Each row comes from the steps of one walk. Every step used is in the known rows, and no mark comes twice. Write the walk behind each row, first mark first.
Known rows
lezanog-nikof-gogega: [ -2.2  -0.8 -12.1  15.3  -6.7  -7.8 -15.0  -3.2  -4.3   5.6  -3.3  -7.7
 -18.4   6.7  13.5  -5.3 -19.8  14.9 -15.3  12.5 -12.7   2.3 -10.5   0.6
  12.2 -16.4 -16.3  13.3   7.0]
letok-sapug-nikof-gogega: [  3.1  16.4  10.6  -8.9  10.2   3.7 -12.6   0.4  29.9   0.4  21.2 -27.5
 -24.4   1.8  12.9  -6.9  -7.2  11.7 -10.5  18.1   6.8 -10.7  -8.6  17.8
   5.7   4.9  24.5  -7.6 -31.2]
vipa-letok-gogega-nikof: [-14.1 -16.2  18.5  15.5 -12.3  -4.6 -11.4  -4.5  42.2  41.0  -8.3   9.2
 -11.3  12.1  16.3   9.0   7.3 -28.0 -16.8 -11.8  -0.8  -1.4 -12.1  -5.7
  -1.0  -7.8   8.7   0.8   8.8]
nikof-lezanog-sapug-vipa-letok: [  2.3  10.9   8.0   6.5  -0.5 -10.9  -8.0 -13.6  20.5  20.2  -6.7  53.7
 -11.8   9.9  11.6  -2.3  14.3  -7.8   8.1  -4.0  -5.3   0.8  -6.7  14.1
  38.0 -21.4  17.8   5.7 -17.3]
vipa-letok-gogega-sapug-nikof: [ -4.6  -8.0  29.2  -1.2   3.3   1.1  -2.9  -9.8  86.0  31.4   4.5  25.3
  -8.1  13.0  23.1   2.9  16.1 -22.0 -14.1   2.4   7.8   7.0  13.1  26.3
   0.3   3.6  34.7   9.6 -11.9]
letok-gogega: [  3.2   0.3   7.2  11.3   3.7   5.3  -1.8   0.5  30.3  13.2   1.2  -0.6
  -6.9   0.2  11.1   8.6  -7.7 -21.1  -4.3   8.7  -1.2  -0.5 -13.7  -2.5
  -0.5   6.4   0.8   2.1  -0.5]
letok-gogega-sapug-vipa: [  3.0   2.1   7.3   9.3  13.3  -8.8   0.7 -16.2  41.4   7.8   8.3  32.0
   3.0  10.6  33.0  20.5   1.6 -30.7  -8.6   8.0   9.2   9.7  -3.6  19.8
  20.2  -0.4  19.5  17.4  -9.0]
gogega-nikof-lezanog-sapug-vipa-letok: [ -9.7   7.3   6.2  17.9 -12.9 -13.4 -22.6 -17.7  13.1  33.5 -15.4  53.7
 -18.7  18.2  21.9   4.2  22.0  -7.7   4.4 -11.5  -2.7   0.3   3.4   3.0
  35.9 -36.6  20.4   7.8 -11.4]
gogega-sapug-vipa: [ -2.2   2.4  -1.5   0.5  10.2 -13.8   6.8 -15.3  11.5  -3.7   6.3  32.9
   6.2  10.2  19.7   9.8   9.4  -9.4  -0.8   1.1  10.3  10.3  11.1  24.6
  18.1  -6.1  18.8  15.5  -8.1]
gogega-nikof-lezanog-sapug-letok: [ -0.9  12.9   0.2  29.2   3.4  10.1 -38.1 -25.7  -1.1  15.6 -19.2  32.6
  -4.0  17.9  19.9   2.2   8.6   4.5  14.1   3.2  -9.6  -5.3  37.5 -27.6
  10.6 -28.8  12.6   3.0  -7.4]
gogega-nikof: [-10.4  -2.8  -1.3  11.5 -11.8  -4.6 -15.8  -4.8  -8.5  10.0  -8.2   0.8
  -7.2   7.0   6.5   7.7   8.1  -0.5  -5.4 -11.2   1.8  -2.3  10.8  -8.9
  -3.1 -14.1   3.4   2.2   6.8]
nikof-gogega-sapug: [  2.3  -3.4   0.5  13.8  16.8  -5.7  -9.8   4.9  26.6  -4.0   5.9  -2.0
   6.0   0.9  17.5   1.0  -5.3   7.7  -0.2   8.8   0.6   5.4  24.5  11.0
   4.3 -13.1   9.1  20.2   3.1]
vipa-sapug-letok-gogega-nikof-lezanog: [ -2.2  -0.9   5.2  20.2   7.8  -1.8 -42.8  -9.6  25.7  35.5 -15.1  29.7
  -6.1   2.0  18.8  12.4 -11.3 -10.6   6.2   5.5  -4.9 -11.4  20.5 -39.2
 -12.3  -2.2  24.4   5.2  -7.6]
letok-sapug: [  1.6   5.8  11.0  -4.1  13.4   4.9  -4.4   7.8   5.6   5.7   4.9 -16.8
   3.3   9.5   5.3   6.5  -2.1   1.4   0.2  13.4   8.4 -10.4 -13.4   9.9
   3.3  15.4  20.0 -12.9 -12.0]
letok-gogega-sapug-lezanog-nikof: [  0.8  -4.9  -5.6   8.6  -2.9   7.2 -19.7 -10.5  43.5  32.4 -12.3  33.8
   1.3  12.4  45.8  11.1 -14.4 -22.0   1.0  26.6  -5.1  20.8   4.1  16.8
  11.1   1.6   7.7  22.3   9.3]
letok-gogega-nikof-lezanog-sapug: [  4.2   9.8   6.0  41.4   0.1   8.9 -46.5  -1.8  28.5  31.2 -19.9  19.5
 -17.1  12.0  30.4  13.4   3.4 -13.1  11.5   7.0  -6.2  -5.1  20.2 -18.6
  17.5 -24.4  10.8   8.6   2.4]
vipa-sapug: [ -0.2  -6.3  -9.2  -2.0   9.9 -12.8  -7.9  16.3   3.6  12.3  -6.1   7.7
   5.3 -11.8  -6.0   4.3  -8.8   3.8  -0.3  13.0  -2.3  -4.9  16.3 -11.0
  -9.1   5.5  19.8  -0.5  -4.5]
vipa-letok-gogega-sapug: [ -3.8 -16.4  24.9   6.5  11.2  -4.3   1.1   2.0  70.7  31.1  -1.9  22.1
  10.0  11.4  21.9  11.0   7.5 -24.2 -10.3   2.0   1.2   7.9   3.8  17.2
   3.7   3.5  21.3  10.1   4.7]
letok-vipa-sapug-lezanog-nikof-gogega: [  2.2 -13.5 -20.8   5.9  -7.9  -8.2 -32.3   9.1  32.4  12.6  -0.9  34.1
 -24.6   1.4  47.5  -3.7 -43.2   1.8   4.1  38.5 -17.1  10.2 -14.3   1.3
  10.5  -7.8   0.0  10.8 -10.9]
sapug-nikof: [  0.7   7.3   4.2 -10.9  -8.0   1.4  -2.6 -14.6  18.8   1.6   8.1   2.0
 -15.7  -0.7   3.1  -6.4   7.4   1.9  -5.6   0.7   4.4   0.9  10.5   8.8
  -2.7  -0.3  11.1  -2.1 -17.0]
nikof-gogega: [  3.3   2.5  -4.6   7.4   5.7  -5.4  -4.5   1.0   7.8  -5.1  10.5 -13.3
  -8.5  -6.4   5.0  -5.5 -13.5   4.8  -3.7   3.9  -5.9   0.0  -8.0  -0.4
   3.3 -12.4  -5.5   7.5  -2.3]
nikof-gogega-sapug-lezanog: [  3.5   1.0  -8.0  -2.6  10.7   1.8 -13.4  -4.5  29.6   1.5   8.5  13.3
   4.4  -9.1  31.7   0.4 -11.1  -6.0  13.7  14.3  -6.7  15.2  19.6  21.5
   2.1 -11.6   9.0  21.4  -2.4]
nikof-gogega-sapug-letok-vipa: [  6.3  -9.3  13.0  19.9  22.5   3.3 -13.9 -16.8  48.8 -19.7  17.3  26.5
   1.4  20.6  43.2   0.4 -17.0  -2.9   5.2  16.6  -1.8  13.4  14.6   0.6
  10.7 -11.2   8.9  12.9 -16.1]

Which walk is each row?
[ -1.6   1.1 -14.9  15.5   4.6 -22.6  -9.8 -18.6   7.8   3.9   1.7  25.5
  -7.2  16.7  33.0   5.8 -10.7   4.8 -17.6  13.1  -4.2  13.6   0.4  24.9
  30.1 -23.9   3.2  28.9  -4.6] : lezanog-nikof-gogega-sapug-vipa
[  5.9   9.6  17.2  13.7   1.2  -3.1  -9.5 -12.9  51.4  32.1  -5.9  51.2
 -17.6  10.5  24.8   5.6   7.1 -29.3   3.5   3.0  -3.8   0.6 -23.8   8.3
  39.7 -17.4  17.6   6.3 -16.6] : nikof-lezanog-sapug-vipa-letok-gogega
[ -1.8   3.2  -4.9 -13.9   2.4 -11.3 -13.9   3.9  22.6  14.3   2.6  11.8
 -13.1  -9.6  -4.9  -4.4   0.1   5.9  -4.9  14.2  -0.7  -5.8  21.9  -2.8
 -13.4   4.3  31.6  -3.2 -19.0] : vipa-sapug-nikof
[  9.7  12.3  22.4   7.0   7.6   8.8 -27.2  -3.7  69.7  19.4  -0.7  20.7
 -16.0   8.0  27.0   3.4   3.9  -7.2  10.5   3.3   8.5  -0.3  28.1  11.2
   1.2  -2.7  27.1  14.7 -16.0] : letok-gogega-sapug-nikof-lezanog
[-15.9  -7.2  13.6   8.6 -17.8 -16.7  -2.3 -24.4  34.4  34.7   0.7  32.7
 -18.7  13.9  25.9  13.7  12.6 -37.8 -23.9 -14.2   4.8   1.3 -30.3   8.5
  16.8 -11.5  12.8   2.2  -4.3] : sapug-vipa-letok-gogega-nikof
[  3.9   3.6   9.9  38.3   1.1  12.5 -44.3 -19.3  19.9   3.5 -14.0  49.6
 -14.2  28.3  42.6   4.1  -0.1  -2.8  22.9  10.1  -6.3   3.1  21.8 -25.2
  20.0 -28.1  11.3  -1.7 -16.7] : gogega-nikof-lezanog-sapug-letok-vipa
[  4.5   9.7  -1.6  -9.4   0.0  -8.5 -30.3  10.0  24.1  20.0  -4.9  16.2
 -18.8  -9.3  -3.3  -8.2  -1.3  16.8  12.3   5.0   0.5 -13.0  27.8  -8.8
 -10.5   1.2  29.6   1.6 -21.8] : vipa-sapug-nikof-lezanog
[ -2.4  -3.4 -31.4  -0.9  -4.8 -14.7 -25.3   3.6   8.5  24.4  -7.4  18.3
 -11.6 -13.2  25.6  -4.7 -32.4   8.1  -3.7  33.7 -21.2   8.2   0.7  -3.4
   2.5  -7.5   3.5  17.6  -2.6] : vipa-sapug-lezanog-nikof-gogega
[ -5.9  -9.5  21.2   3.0  -2.6  -0.1   5.4  -0.5  51.3  28.5   0.5   9.8
  -4.7   2.8   6.5   2.1   1.5 -26.7 -12.4  -2.8  -3.0   0.8 -24.2   5.3
   3.3   5.4   6.0  -0.9   1.0] : vipa-letok-gogega
[-11.7  -0.8   8.0  26.2  -5.6 -12.7  -7.4 -26.7  43.7  40.8  -6.4  43.1
 -15.0  20.2  31.2  16.5  15.5 -40.4 -21.0   4.1  -2.6   5.7 -14.6   5.1
  35.7 -25.9  21.9   3.4  -4.1] : lezanog-sapug-vipa-letok-gogega-nikof
[  1.0  10.9  32.9 -23.0  -3.5   6.5 -16.6   3.3  43.9  30.4   5.0   2.9
 -22.0  13.6   5.0  -9.6  12.6  10.1   2.0  -6.9   9.4 -18.2  -9.1  19.0
   2.4  11.0  37.8 -13.2 -32.6] : vipa-letok-sapug-nikof-lezanog
[  1.8   1.2  36.0  -0.6   0.0   3.9 -21.4  -4.3  88.8  36.7  -0.6  30.6
 -16.4  10.6  21.8  -1.4  13.7 -12.6   2.1  -6.1   7.8  -1.2  16.3  18.4
   2.6  -1.6  33.0  11.6 -15.2] : vipa-letok-gogega-sapug-nikof-lezanog
[  0.1  -3.1   5.3   2.5  17.7   5.1  -3.1 -23.4  19.3  -4.4  -0.5  22.1
  22.4  13.7  15.0   4.4   6.7  -4.4   1.8   8.6  -0.5   8.8  32.7   1.0
  -4.4   2.8  19.2  11.0  -8.0] : gogega-sapug-letok
[  3.7 -14.8   0.2   7.1   9.0 -11.0 -17.7  19.3  29.2   0.8  -0.2  27.7
  -2.0   3.4  19.2   5.2 -17.2  -2.0   7.8  18.7   1.4  -1.2  -1.7 -10.0
  -1.6   5.7  16.8  -6.4 -10.7] : letok-vipa-sapug
[ -2.0  20.1  -6.3  25.0  -8.1  -8.1 -30.4 -19.8  -8.1  14.8 -13.7  41.3
 -19.0  14.7  24.1   8.7  12.9  -1.9  11.2  -1.6  -0.6  -2.8  14.4  -3.9
  32.1 -35.1  14.6   9.4 -12.4] : gogega-nikof-lezanog-sapug-vipa
[  0.1  12.5  -1.6  31.6  -2.4   2.8 -40.3  -0.3  -1.6  19.6 -21.5  21.0
  -9.8  12.2  18.1   6.3  10.4   7.8  18.1   1.1  -5.0  -5.2  32.7 -16.4
  15.3 -31.9  12.0   3.5   1.2] : gogega-nikof-lezanog-sapug
[ -2.5   6.1  12.3  24.1 -11.2   6.4 -34.8   1.5  22.5  27.6 -13.0   7.0
 -21.0   8.2  19.7   9.0  -2.4 -11.0   8.6 -12.4   1.9 -10.4   0.1 -18.7
   3.5 -12.5   1.7   7.0   4.3] : letok-gogega-nikof-lezanog
[ -8.1  -7.9  -2.0  18.9   8.2  -4.4 -25.3 -14.8  24.6  30.1  -8.7  20.8
   3.8   4.6  19.8  13.7 -10.2 -21.1 -11.5  15.0  -5.4  -4.6  12.0 -33.9
 -17.0   1.2  27.7   0.9  -4.3] : vipa-sapug-letok-gogega-nikof
[  6.2  13.6   9.6  -9.4 -10.7   6.8 -20.1  -3.8  21.1   3.2   0.8   9.0
 -26.1  -0.7   3.8 -11.5   5.4  12.3  12.2  -8.7   3.2  -7.3  11.7   2.9
   0.1  -5.3   9.2   1.7 -20.6] : sapug-nikof-lezanog
[  0.3 -19.1 -17.5  -0.1 -11.3  -6.4 -24.8   6.2  27.1  19.0 -10.8  49.2
 -14.6   6.5  40.6   1.2 -29.3  -4.3   9.8  34.0  -9.6  13.0  -9.3  -2.8
   3.7   3.0   9.5   2.4  -7.9] : letok-vipa-sapug-lezanog-nikof
[  5.4  11.5  14.1  -2.5   3.6   1.2 -25.7  -4.1  36.6   6.9  -0.7  20.4
 -11.4   7.8  15.7  -3.9  11.0  14.4  16.8  -4.2   9.8  -0.9  42.8  15.4
   0.2  -7.0  26.3  14.6 -15.8] : gogega-sapug-nikof-lezanog
[  3.9 -14.2   1.4  29.3  10.0  -1.3 -23.8 -22.7  35.7  -8.5   2.2  33.5
  -4.1  33.8  51.8  -0.5 -25.7   7.0  -9.2  27.3  -6.9  15.0  10.1   3.6
  16.1 -15.0   2.3  18.0  -8.2] : lezanog-nikof-gogega-sapug-letok-vipa
[ -4.9   2.7   3.5  17.3 -13.9   0.9 -32.9   1.3  -6.2  14.6 -13.9   7.0
 -16.5   5.1   8.6   1.2   4.2   9.2  12.6 -18.1   1.7  -9.8  16.0 -14.4
  -1.5 -17.7   3.7   6.3   3.3] : gogega-nikof-lezanog
[ -0.3   3.0  12.2  11.7   3.7  -8.2   6.0 -19.2  54.1  29.7  -0.5  45.6
  -7.5  10.9  24.4  11.1   9.2 -40.1 -14.0  13.0  -4.4   8.4 -24.4  13.5
  39.2 -11.7  16.3   2.7 -12.0] : lezanog-sapug-vipa-letok-gogega
[ -8.8  -6.4  24.6  18.4 -16.0   1.1 -25.9   1.3  43.2  46.0 -13.1  18.8
 -18.8   8.1  14.9   3.9   6.9 -16.2  -0.3 -20.4  -0.2  -9.3  -6.7  -8.3
   1.5 -13.0   8.8   3.5   2.6] : vipa-letok-gogega-nikof-lezanog
[ -1.7   6.4   3.8  35.2   7.5   9.9 -23.0 -31.2  28.6  24.4 -11.3  27.3
   1.5  16.0  32.2  14.2   4.6 -26.6  -8.4  20.4  -9.6   4.8  19.0 -22.9
  10.6 -18.9  15.0   1.8  -0.6] : lezanog-sapug-letok-gogega-nikof
[  0.9   8.9 -12.5  -4.3  -2.8   6.6 -20.3  -2.7   8.8  19.4   3.6 -10.4
 -16.8   6.7  33.1  -0.3 -26.4   5.6  -5.0  30.7  -9.1   0.1 -22.9  18.8
  14.0   2.2   2.4   3.7 -13.0] : letok-sapug-lezanog-nikof-gogega
[ 11.1  15.8   1.3  18.4  11.4   6.3 -24.1   5.0   6.8   9.0 -15.7  18.0
  -6.0   5.1   8.7   0.4   2.5   6.9  22.7   9.8  -6.4  -3.2  21.1  -7.6
  19.0 -17.2   6.9   4.6  -5.8] : nikof-lezanog-sapug
[  5.7  15.7   0.3   5.7   0.5   3.3 -10.6 -14.2  25.9   5.7  -0.3  15.1
 -11.2   6.1  11.1  -3.7  13.1  -0.3  -2.8  20.4  -3.6   4.5  25.8   9.2
  12.6 -14.7  21.6  -0.9 -18.2] : lezanog-sapug-nikof
[  4.6   0.4   9.8   5.4   8.2  14.1   0.3 -23.7  29.7   7.7   4.7  10.5
   1.6   2.9  14.2   4.8  -8.3 -25.8  -6.1   9.6  -5.0   0.0 -12.2 -16.5
  -4.0  10.5   3.6   0.7  -9.1] : sapug-letok-gogega
[  3.4  -8.2   6.3  -3.4  -1.0  -8.6 -21.2   9.4  45.1   2.1   7.4  28.7
 -20.0   0.8  20.8  -2.5  -9.1   2.0   2.0  19.2   5.0  -1.4   9.6   1.2
  -4.2   5.4  29.9 -10.3 -26.2] : letok-vipa-sapug-nikof
[  0.6   2.2   9.1  -5.1   6.4  -0.9  -9.2  -9.6  36.5   2.7   3.6  13.5
  -3.0   7.4  16.2   0.4  13.7   3.2  -0.6   5.9   8.0   7.2  37.4  22.7
  -3.1  -2.7  29.2  11.1 -12.9] : gogega-sapug-nikof
[  1.0  15.2  13.1 -15.2   4.0   7.6  -6.0  -2.8  26.5   6.7  11.8 -14.5
 -13.9   9.5   6.8  -2.8   6.9   6.8  -5.5  13.3  12.0  -9.0  -1.8  20.3
   0.7  15.7  31.8 -14.5 -30.3] : letok-sapug-nikof
[  6.1  16.7  -2.4  13.7   6.0   0.6 -16.2 -10.6  33.5  -0.1   7.9   4.1
 -20.5  -0.4  16.6  -9.7  -0.5   5.9  -3.2  25.5  -8.2   3.1  27.2   5.4
  15.8 -24.1  15.7   6.3 -19.1] : lezanog-sapug-nikof-gogega
[ -8.3  -3.1  -1.6 -11.5  -7.7   1.7 -12.0  -3.0  29.8  36.7   1.5  -0.8
 -13.8   8.8  27.9  -6.5 -18.0   0.6 -12.4  21.5 -12.0   0.2 -36.0  25.4
  15.4   2.8   6.8   1.2 -10.5] : vipa-letok-sapug-lezanog-nikof-gogega
[ -4.5  -7.0 -26.7 -10.1 -10.4  -8.0 -21.9   1.5   1.7  29.3 -17.0  31.3
  -3.4  -7.6  18.2   1.0 -20.0   1.3   2.3  27.1 -16.0   6.8   6.5  -5.0
  -3.8   4.3  12.2   7.5  -0.8] : vipa-sapug-lezanog-nikof
[ -9.2  -7.4  10.5  -8.0   2.8 -19.0  10.9 -16.5  33.4  14.4   4.7  42.8
   6.4  14.4  14.1   6.7  17.7 -15.2  -8.6  -8.7   7.5  10.3  -0.5  29.1
  19.0  -5.9  24.4  11.8  -8.3] : gogega-sapug-vipa-letok
[-11.0   0.5  18.7  10.1 -21.0 -10.3 -18.2 -17.5  35.5  39.1  -4.3  40.5
 -29.8  13.3  23.8   8.7   9.7 -24.8  -7.0 -23.2   6.0  -6.8 -23.7   2.5
  20.3 -16.5  11.7   6.7  -9.6] : sapug-vipa-letok-gogega-nikof-lezanog
[  4.5 -12.2  17.3   9.8  17.2   5.6  -8.0 -17.7  40.2 -15.2   4.7  41.5
  12.0  27.2  39.3   5.5  -4.3  -7.9   9.8  13.5   5.2  13.7  17.2   2.7
   6.7   1.8  15.9   6.3 -13.7] : gogega-sapug-letok-vipa
[ 10.5  21.5  -5.2  12.4   2.4  -6.4 -13.7 -14.3   2.0   4.1  -7.0  42.5
 -11.0   7.3  14.1   1.9   5.7  -3.0  16.1   8.3  -1.1   0.8   8.7   5.2
  38.3 -21.9   8.1   7.9 -18.7] : nikof-lezanog-sapug-vipa
